In the rows, zero is written as 128.
Known rows, with every way that one mark hangs from another
Q709[Q50[Q349[Q274]] Q228 Q938[Q781]]: [179 200  72 187 146  83 133 157 145 157 120 162 156 137 123 134  97 193
 100 130 115 132 100]
Q349[Q50[Q709] Q228 Q274]: [182 111  71 148 106 102 145 124 108 165 193 129 173 120 158 162 166  49
 113 161  49 155 139]
Q274[Q349[Q228] Q781[Q50[Q709] Q938]]: [ 85  98 129 202 102 115 109 149  77 107 143  74  78 203 156 168 151  77
 138 111 117 161  84]
Q938[Q781[Q50[Q349]]]: [151 121 107 113 106 129 102 156 100 106 109 112 133 149 110 169 128 177
  99  99 130 140 134]
Q274[Q349[Q50[Q709]] Q781]: [ 99 154 119 172 116  67 147 151  86  99 127 126 135 157 167 160 168 106
 121 128  96 124 116]
Q50[Q709]: [146  96 136 127 115 163 117 139 142 147 157  98 111 138 142 127 143  96
 126 138 105 149 153]
Q781[Q50[Q349] Q938]: [129  82 130 100 125 158 108 134  77  88  94  66 119 178 100 177 156 122
 111 114 152 148  79]
Q349[Q50[Q709[Q938]] Q228]: [172 115  85 156 127 145 142 122 129 149 164 115 150 128 142 114 116  46
 124 149  74 158 162]
Q938[Q781[Q50]]: [133 134 111 128 108 140 113 144 119 112 118 118 118 142 103 158 113 164
 105 114 122 146 131]
Q50[Q349[Q228 Q274[Q781]] Q709[Q938]]: [186 104  97 182  84  94 133 174  77 182 198  83 163 147 182 131 153  73
 148 116  84 168 112]
Q349[Q50 Q228 Q274[Q781[Q938]]]: [135 141  86 187 111  63 168 127  60 134 193 120 166 147 134 177 145  64
 145 145  63 170  75]
Q274[Q781]: [100 145 137 159 111  99 142 146 105 122 149 122 129 145 136 130 122 140
 148 112 117 151 100]
Q349[Q50[Q709]]: [150 118 111 108 132 149 141 121 127 120 141 121 148 128 130 143 153  87
 108 154  86 142 155]
Q938[Q781[Q50[Q349[Q228 Q274] Q709]]]: [177  99  91 131  86 131  97 161  99 142 156  99 133 149 135 176 146 133
  99 105  95 158 140]
Q274[Q349 Q781[Q938]]: [ 64 153 148 204 127  74 136 151  67  93 135 103  91 188 141 167 145 111
 157 118 133 126  72]
Q50[Q349 Q709[Q228 Q938]]: [187 104 113 153 126 150 102 135 141 144 124  94 142 150 152 120 123 118
 125 131 110 125 147]
Q781[Q50 Q938]: [107  98 140 118 124 176 121 117  99  98 108  80  98 168  91 166 142 109
 126 133 141 159  80]
Q938[Q781[Q50[Q349[Q274] Q709[Q228]]]]: [172 109  96 129  96 133  94 144 114 123 131 109 132 153 130 184 143 165
  94 114  97 141 135]
Q781[Q50[Q349[Q274] Q709[Q228]] Q938]: [157  67 122 124 111 163  96 121  98 112 124  60 122 183 119 196 175 109
 110 135 110 150  82]

Rows
[204  93  93 158  95 111 125 165  92 184 182  85 166 138 174 127 158  68
 132 126  90 155 127] -> Q50[Q349[Q228 Q274] Q709[Q938]]
[181 169  80 154 136  88 151 172 114 181 145 145 169 123 147 108 132 128
 110 124 128 155  89] -> Q709[Q50[Q349[Q228 Q274]] Q938]
[101 158 117 191 123  75 131 131 104  93 117 133 136 160 169 167 155 120
 118 133  92 110 123] -> Q274[Q349[Q50[Q709[Q228]]] Q781]
[197  96  97 166 112 138 106 173 110 163 172  77 135 160 152 118 113  90
 131 107  99 159 168] -> Q50[Q349[Q228] Q709[Q938[Q781]]]
[165 118  85 131  93 106 107 156  89 125 136 115 143 147 127 177 135 154
 100 101 110 148 124] -> Q938[Q781[Q50[Q349[Q228 Q274]]]]
[166 178  86 169 127  73 157 184 100 178 154 142 168 132 149 106 132 136
 119 116 124 170  73] -> Q709[Q50[Q349[Q228 Q274[Q781]]] Q938]
[142  99 117 152  89 135 119 160  90 132 144  80 143 159 154 130 137 120
 130  97 111 175 105] -> Q274[Q781[Q50[Q349[Q228] Q709[Q938]]]]
[185 129  70 166 105 109 163 127 103 173 192 129 180 114 157 139 149  38
 129 166  50 161 128] -> Q349[Q50[Q709[Q938]] Q228 Q274]
[123  76 137 150  99 144 110 154  75 110 159  55 107 196 133 161 146  98
 137 101 115 184  88] -> Q274[Q781[Q50[Q349[Q228] Q709] Q938]]
[147 163  99 192 123 146 117 111 150 123  97 133 115 137 106 127  67 166
 128 135 117 125 125] -> Q709[Q228 Q938[Q781[Q50]]]
[153 120 103 129 139 149 126 101 152 114 123 131 146 133 130 150 135 107
 100 161  81 126 159] -> Q349[Q50[Q709[Q228]]]
[122 110 103 188  86  92 136 132  72 146 186 100 132 157 139 172 146  88
 145 122  91 177  56] -> Q349[Q228 Q274[Q781[Q50 Q938]]]
[134 138 114 175  79 105 147 132 103 148 155 120 148 132 153 151 152 130
 138 140  87 157  73] -> Q349[Q274[Q781[Q50[Q709[Q228 Q938]]]]]
[175 162  80 173 113 108 162 121 122 149 163 137 169 117 134 168 140  98
 118 174  52 134 130] -> Q349[Q50[Q709[Q228 Q938[Q781]]] Q274]
[168 155  89 132 156  84 111 134 155 139 108 166 165 136 140 152 143 190
  82 129 121 117  98] -> Q709[Q50[Q349[Q274]] Q228]
[161  94 121 166 107 101 109 142  98 137 170  81 140 175 157 180 166 117
 134 128  83 145 101] -> Q50[Q349[Q274[Q781[Q938]]] Q709[Q228]]
[181 100 123 126 117 148 122 164 109 150 142  79 147 144 152 116 146  95
 128 121 122 141 142] -> Q50[Q349 Q709[Q938]]
[127 138 110 142 136 101 132 133 113 103 107 133 135 142 157 162 174  95
 102 146 109  99 142] -> Q274[Q349[Q50[Q709]]]
